Each row was made from one walk, in order. Every step used is in the known rows, and no mark comes twice. Write each row's walk.
Known rows:
gopiz, lufus, tisog, debaf: [-0.65  2.32 -0.73  3.37  5.14 -0.54 -1.13 -1.24  0.21 -3.73  1.02  1.24
 -0.58  1.82  1.88 -2.46  1.44  2.71 -2.10  2.18 -0.88  3.76 -1.65]
pifub, lufus, musob: [-0.54 -0.51 -1.64  1.01 -0.13  0.53 -0.72 -1.93 -0.13 -0.45 -1.98  1.71
 -1.98 -0.89  1.38 -0.46  0.26 -0.01 -0.91  1.29 -0.10  1.96 -0.83]
nafes, debaf, lufus, gopiz, musob: [ 1.51  0.78  1.08  0.07 -0.47 -0.33  2.54  0.47 -0.52 -0.90  0.98 -0.26
  0.19  0.86 -0.30 -0.45  1.38  0.76  0.35  1.14 -2.09  4.57  0.67]
pifub, lufus: [ 0.33  0.88 -2.45  0.26 -0.86  0.24 -0.90 -0.19 -0.56 -0.56 -0.70  0.67
 -2.75 -1.42  0.31  0.07 -0.31 -0.24  1.96 -0.90 -0.71  0.08 -1.18]
gopiz, lufus, nafes, tisog, debaf: [-0.34  2.10 -1.55  2.12  4.62 -0.91 -0.41 -2.24 -1.16 -2.06  1.32 -0.27
  0.45  3.04  1.01 -4.43  1.41  3.01 -1.70 -0.10 -1.46  4.01 -2.33]
tisog, lufus, musob: [ 1.60 -0.14 -0.59  2.13  1.10 -0.41 -0.98 -1.06  0.75 -1.18  0.12 -0.13
  1.16  0.69  1.63 -1.98  0.86 -0.16 -4.92  2.19 -0.07  3.81 -0.07]
musob, gopiz, lufus: [-1.28  1.74 -1.31 -0.37  3.09  1.00  0.53 -0.51 -1.58 -1.94 -0.15 -0.82
 -1.23  1.05  0.60  0.89  0.48  2.42  3.35  0.77 -0.03  2.33 -1.07]
nedok, debaf, lufus: [-0.66 -0.06  1.02  1.70  0.12 -1.73  2.06  3.18 -0.18 -1.55  1.47 -0.72
 -1.50 -0.97 -1.76  0.92  0.46  1.47 -0.04 -0.83 -0.07  0.78  2.35]
musob, gopiz, lufus, nafes, tisog: [-2.78  2.08  0.24  0.46  2.73  0.17  0.81 -1.69 -1.77 -0.44 -0.49 -1.29
 -0.78  2.80  0.87 -2.15  0.82  4.49  3.24 -0.90 -0.38  4.38 -0.96]
pifub, lufus, nafes: [-1.17 -0.21 -1.37  1.11 -0.30 -0.02 -0.46  0.06  0.74 -1.16 -1.45  2.90
 -2.26 -0.32  0.59 -1.22 -0.69  0.52 -0.76  0.25 -0.33  2.07 -0.57]
musob, gopiz, lufus, pifub: [-1.36  0.66  1.27  0.86  2.23  0.64  0.70 -0.57 -0.40 -2.48 -0.79 -0.38
  0.25  2.66  1.70  1.55  0.61  2.96  1.72  0.15 -0.18  2.98 -0.45]
nedok, debaf, nafes, tisog: [-1.62  1.08  1.22  1.15  1.19 -2.35  1.13  1.28 -1.11  0.85 -0.28 -2.49
 -0.62 -0.71 -1.48 -1.92  1.18  3.24  0.46 -0.20 -0.30 -0.06  2.50]
ratunav, pifub: [-0.69  0.18  1.66  0.56  3.93 -0.32 -0.26  1.44  0.48  2.00 -1.30  0.73
 -0.68 -0.08  0.72  0.04  0.22  1.73  0.32 -4.61 -1.70 -1.08  0.68]
pifub, lufus, pepiba: [ 0.18  1.52 -0.94  0.36 -1.81 -0.70 -0.18 -1.25 -1.42 -1.04 -2.34 -0.02
 -1.71  0.07  1.46  0.36 -0.88  1.39  0.27 -0.11 -0.68  1.28 -0.48]
nafes, tisog, debaf, lufus, gopiz: [ 0.88  1.98  2.73  2.38 -3.94 -2.60  1.82  0.78  1.33  0.85 -2.52 -2.27
 -1.11  1.00 -0.06 -2.85  2.02  0.63  0.35 -3.24 -2.25  3.83  1.18]
tisog, lufus: [ 2.22  1.30 -1.41  1.38  0.40 -0.68 -1.19  0.83  0.33 -1.10  1.33 -1.30
  0.34  0.13  0.61 -1.42  0.27 -0.14 -2.01  0.00 -0.61  1.97 -0.39]
musob, gopiz, lufus, tisog, debaf: [-1.46  3.22 -0.12  2.80  4.42 -0.20 -0.12 -1.05  0.36 -4.08 -0.51  0.68
 -1.64  1.96  1.79 -1.73  2.06  3.74  1.02  1.79 -0.23  5.06 -1.32]
nafes, debaf, lufus, musob: [ 0.42 -0.24  1.79  0.99 -0.10 -0.73  0.57  0.01  0.60 -0.64 -0.55 -1.40
  0.19  0.45 -0.68 -1.51  1.58  0.42  0.57  1.21 -0.37  3.37  0.29]
musob, gopiz: [-0.80  0.88  0.56 -0.68 -0.75  0.42  1.05  0.21  0.28 -0.38 -1.51 -0.45
 -0.97  0.27 -0.06  0.78  0.56  1.06  3.09 -0.51  0.64  1.38  0.40]
nedok, debaf: [ 0.48  0.36 -0.76  0.88  3.07 -1.06  1.20  0.37 -0.55 -0.62  2.63  0.10
 -0.28 -0.75 -0.61  0.70  0.25  1.55 -1.18 -0.20  0.19 -0.54  1.33]
nedok, debaf, nafes: [-1.65 -0.29  0.60  0.98  2.34 -1.77  1.13  2.60  0.37 -1.42 -0.61  0.46
 -0.58 -1.26 -1.50 -0.17  0.44  1.80 -2.09  2.39  0.51 -0.08  2.83]
nafes, tisog, lufus, musob: [ 1.56  1.30  0.02  2.24  0.12 -0.98 -1.09 -2.32 -0.62  1.10  0.48 -3.01
  1.12  1.31  1.67 -3.81  1.59  1.37 -2.39 -0.66 -0.82  3.89 -0.42]

Which walk is each row?
[ 1.69  1.06  2.71  0.58 -2.25 -1.75  1.55  1.65  2.02  0.58 -1.49 -1.60
 -0.70  0.05 -0.78 -0.58  0.87 -0.10  1.94 -1.52 -1.68  3.04  1.75]	nafes, debaf, lufus, gopiz
[-2.09  1.72 -0.04  3.56 -0.27 -1.66 -1.52  1.53  2.32 -3.40 -4.29  2.50
 -3.36 -1.03  0.64 -3.38  1.44  1.39 -1.43  2.89 -0.72  3.33  0.22]	pifub, lufus, tisog, debaf, nafes
[-0.43  1.96 -0.93 -0.30  5.67  0.40  0.39 -1.23 -0.48 -2.42  0.82 -0.16
 -0.11  2.21  0.15 -1.48  0.72  3.42  3.13  1.33 -0.23  4.52 -1.55]	musob, gopiz, lufus, nafes, debaf
[-1.14  0.03  1.99  1.75 -1.51 -0.70  1.86  0.74  1.58 -3.08 -3.36  0.30
 -1.14  1.06 -0.03 -1.06  2.47  0.80 -0.50  1.98  0.54  5.45  0.54]	tisog, debaf, lufus, musob, gopiz
[ 0.13  2.33 -1.29  3.48  0.68 -0.91 -1.59 -0.71  1.42 -2.59 -1.03  2.15
 -3.11 -0.49  1.48 -2.51  1.22  1.18 -0.45  0.20 -0.94  2.85 -1.30]	pifub, lufus, tisog, debaf
[-1.87  0.10  0.20  1.66  3.69 -0.40 -0.95  1.32  1.09  0.82 -2.70  3.76
 -2.98 -0.47  1.27 -1.17 -0.44  2.37 -0.39 -4.34 -2.06  1.02  0.08]	ratunav, pifub, lufus, nafes
[ 0.57  1.87  2.15  2.14 -2.60 -2.64 -0.17  1.38  1.57  1.64 -3.66 -2.91
 -0.07  0.39  0.71 -3.71  1.10  1.05 -1.87 -0.55 -1.91  4.00  2.50]	debaf, nafes, tisog, lufus, gopiz
[-2.56  0.06  3.34  1.86 -3.18 -1.50  1.12  1.49  0.17  0.61 -1.48 -1.50
 -0.73  1.53 -0.76 -2.91  0.53  1.96  1.00 -2.52 -0.76  3.35  1.16]	debaf, lufus, nafes, tisog
[-2.78  2.03  1.65  4.25  3.57 -2.04 -2.03  2.94  2.60 -1.16 -5.65  3.19
 -4.10 -1.11  1.36 -3.29  1.62  3.24 -1.06 -1.82 -2.44  2.24  0.83]	ratunav, pifub, lufus, tisog, debaf, nafes
[ 1.57  2.29 -0.73  1.13  0.22 -1.24 -0.18 -1.63 -0.76  0.53  0.67 -2.22
  0.21  1.09  0.03 -3.44  1.85  0.90  0.61 -2.16 -1.22  1.08 -1.50]	nafes, tisog, debaf
[ 0.65  2.23 -0.21  2.55  1.46 -3.11 -0.18  2.11 -0.65 -0.30  1.09 -3.69
 -0.32 -0.52 -0.91 -3.40  1.42  2.97 -1.64 -0.46 -0.94  2.00  2.07]	nedok, debaf, nafes, tisog, lufus
[ 0.75  0.89 -0.81  0.74 -2.21 -0.44  0.20 -0.38  1.19  0.85 -2.90  1.64
 -2.85 -1.27  1.31  0.49 -0.37 -0.51  0.56 -1.28 -1.43  1.59  0.53]	pifub, lufus, gopiz
[ 0.77  0.34  0.55  1.73 -1.29 -0.72  2.89  1.24  0.18 -2.97 -0.29  1.99
 -0.15  1.24  0.44 -0.85  1.82  0.08 -3.91  2.21 -1.80  5.28  0.57]	tisog, debaf, lufus, gopiz, musob
[-1.15  2.91 -1.03  1.47  3.94 -0.50  0.49 -1.93 -0.95 -2.30 -0.23 -0.76
 -0.45  3.23  0.91 -3.72  1.93  4.01  1.42 -0.26 -0.73  5.37 -2.08]	musob, gopiz, lufus, nafes, tisog, debaf
[ 1.21  1.11  1.03  0.18 -0.90 -1.03  0.28  1.91  0.21 -0.70  0.54 -2.56
 -0.61 -0.18 -1.77 -0.97  0.88  0.36  3.47 -1.16 -1.02  1.53  0.13]	nafes, debaf, lufus
[ 0.26  1.22  0.29  1.82  0.97 -1.48  0.06 -1.53  0.56 -0.31  0.01 -0.03
  0.81  2.24  0.30 -4.79  1.52  1.50 -1.98 -1.14 -0.81  3.06 -0.95]	lufus, nafes, tisog, debaf
[-0.60  0.24  0.05  1.02  0.73 -1.37 -0.35  1.88  1.53 -2.55 -2.82  0.89
 -0.02 -0.06 -0.88 -2.44  1.29  0.03 -2.86  3.30 -0.11  1.44  0.40]	tisog, debaf, nafes
[-2.12  0.79  1.77  0.33 -1.71 -1.28 -0.21  0.87 -0.57  1.48 -2.90 -2.52
 -0.32  0.08 -0.90 -2.64  0.87  1.71  1.56 -0.17 -0.51  0.47  1.08]	debaf, nafes, tisog
[-0.15  0.73 -0.79  0.84  3.42  0.50  1.08 -0.04 -0.95  1.40 -1.52  3.67
 -2.68 -0.54  2.52  0.69  0.45  2.02 -0.84 -2.86 -3.58  2.05  0.15]	ratunav, pifub, lufus, gopiz, musob
[-1.04 -0.46  1.60  2.52 -0.85 -1.59  1.04  2.45  2.22 -3.60 -1.38  2.00
 -0.39  1.38 -0.79 -2.65  0.90  0.22 -3.36  0.97 -0.33  4.32  0.51]	tisog, debaf, lufus, nafes
[-0.36  0.75  1.94  2.72 -1.79 -1.76  0.82 -0.82  0.01 -0.43 -1.61 -2.04
 -0.17  1.47  0.07 -3.80  2.70  1.17 -1.09 -0.58 -0.95  4.15 -0.19]	nafes, tisog, debaf, lufus, musob
[-1.96 -1.63  2.68  1.60 -1.97 -0.40  1.04  0.94  0.78 -0.87 -2.13  0.22
 -0.52  0.33  0.01 -0.25  0.80  0.19 -1.75  1.58  0.25  3.04  1.36]	debaf, lufus, musob
[-1.01  1.86  1.11  2.54  1.65 -2.38  1.07  0.42 -0.01 -0.60 -1.77 -3.06
 -0.46  0.23  0.10 -3.10  2.66  4.08 -1.34  1.60  0.31  5.10  2.73]	nedok, debaf, nafes, tisog, lufus, musob, gopiz
[ 3.26  1.56 -1.18  1.64  2.86 -1.29 -1.30  0.09  1.54 -1.57  2.27 -0.51
  1.47  1.30  0.19 -3.93  0.57  0.51 -2.39  0.50 -0.90  4.25 -0.69]	tisog, lufus, nafes, debaf
[ 0.48  0.53 -2.44  0.15 -0.52  0.83  1.36 -1.49 -1.43 -0.69 -0.30  2.89
 -2.05 -0.46  1.79  0.70  0.19  0.51 -1.19  1.58 -1.89  3.08 -0.49]	pifub, lufus, gopiz, musob
[ 0.28 -0.35  0.01 -0.06  0.46  0.62  2.33 -1.28 -0.83 -0.12  0.31  2.28
  0.78  0.98  1.45  0.62  0.45  0.48 -3.20  2.40 -1.06  3.04  0.54]	lufus, gopiz, musob
[ 0.19  2.72  2.51  2.04 -3.43 -2.92  1.27 -0.05 -1.19 -1.12 -2.06 -3.95
 -0.02  2.38  0.12 -3.05  1.47  2.47  0.12 -2.08 -1.43  3.52  0.20]	nafes, tisog, debaf, lufus, pepiba
[-0.60  1.71  0.71  0.90  2.19 -1.03 -0.64  0.01 -0.95  1.02 -3.67  0.64
 -2.38 -0.01  2.20  0.32 -0.61  3.08  0.54 -4.74 -2.31  0.21  0.19]	ratunav, pifub, lufus, pepiba
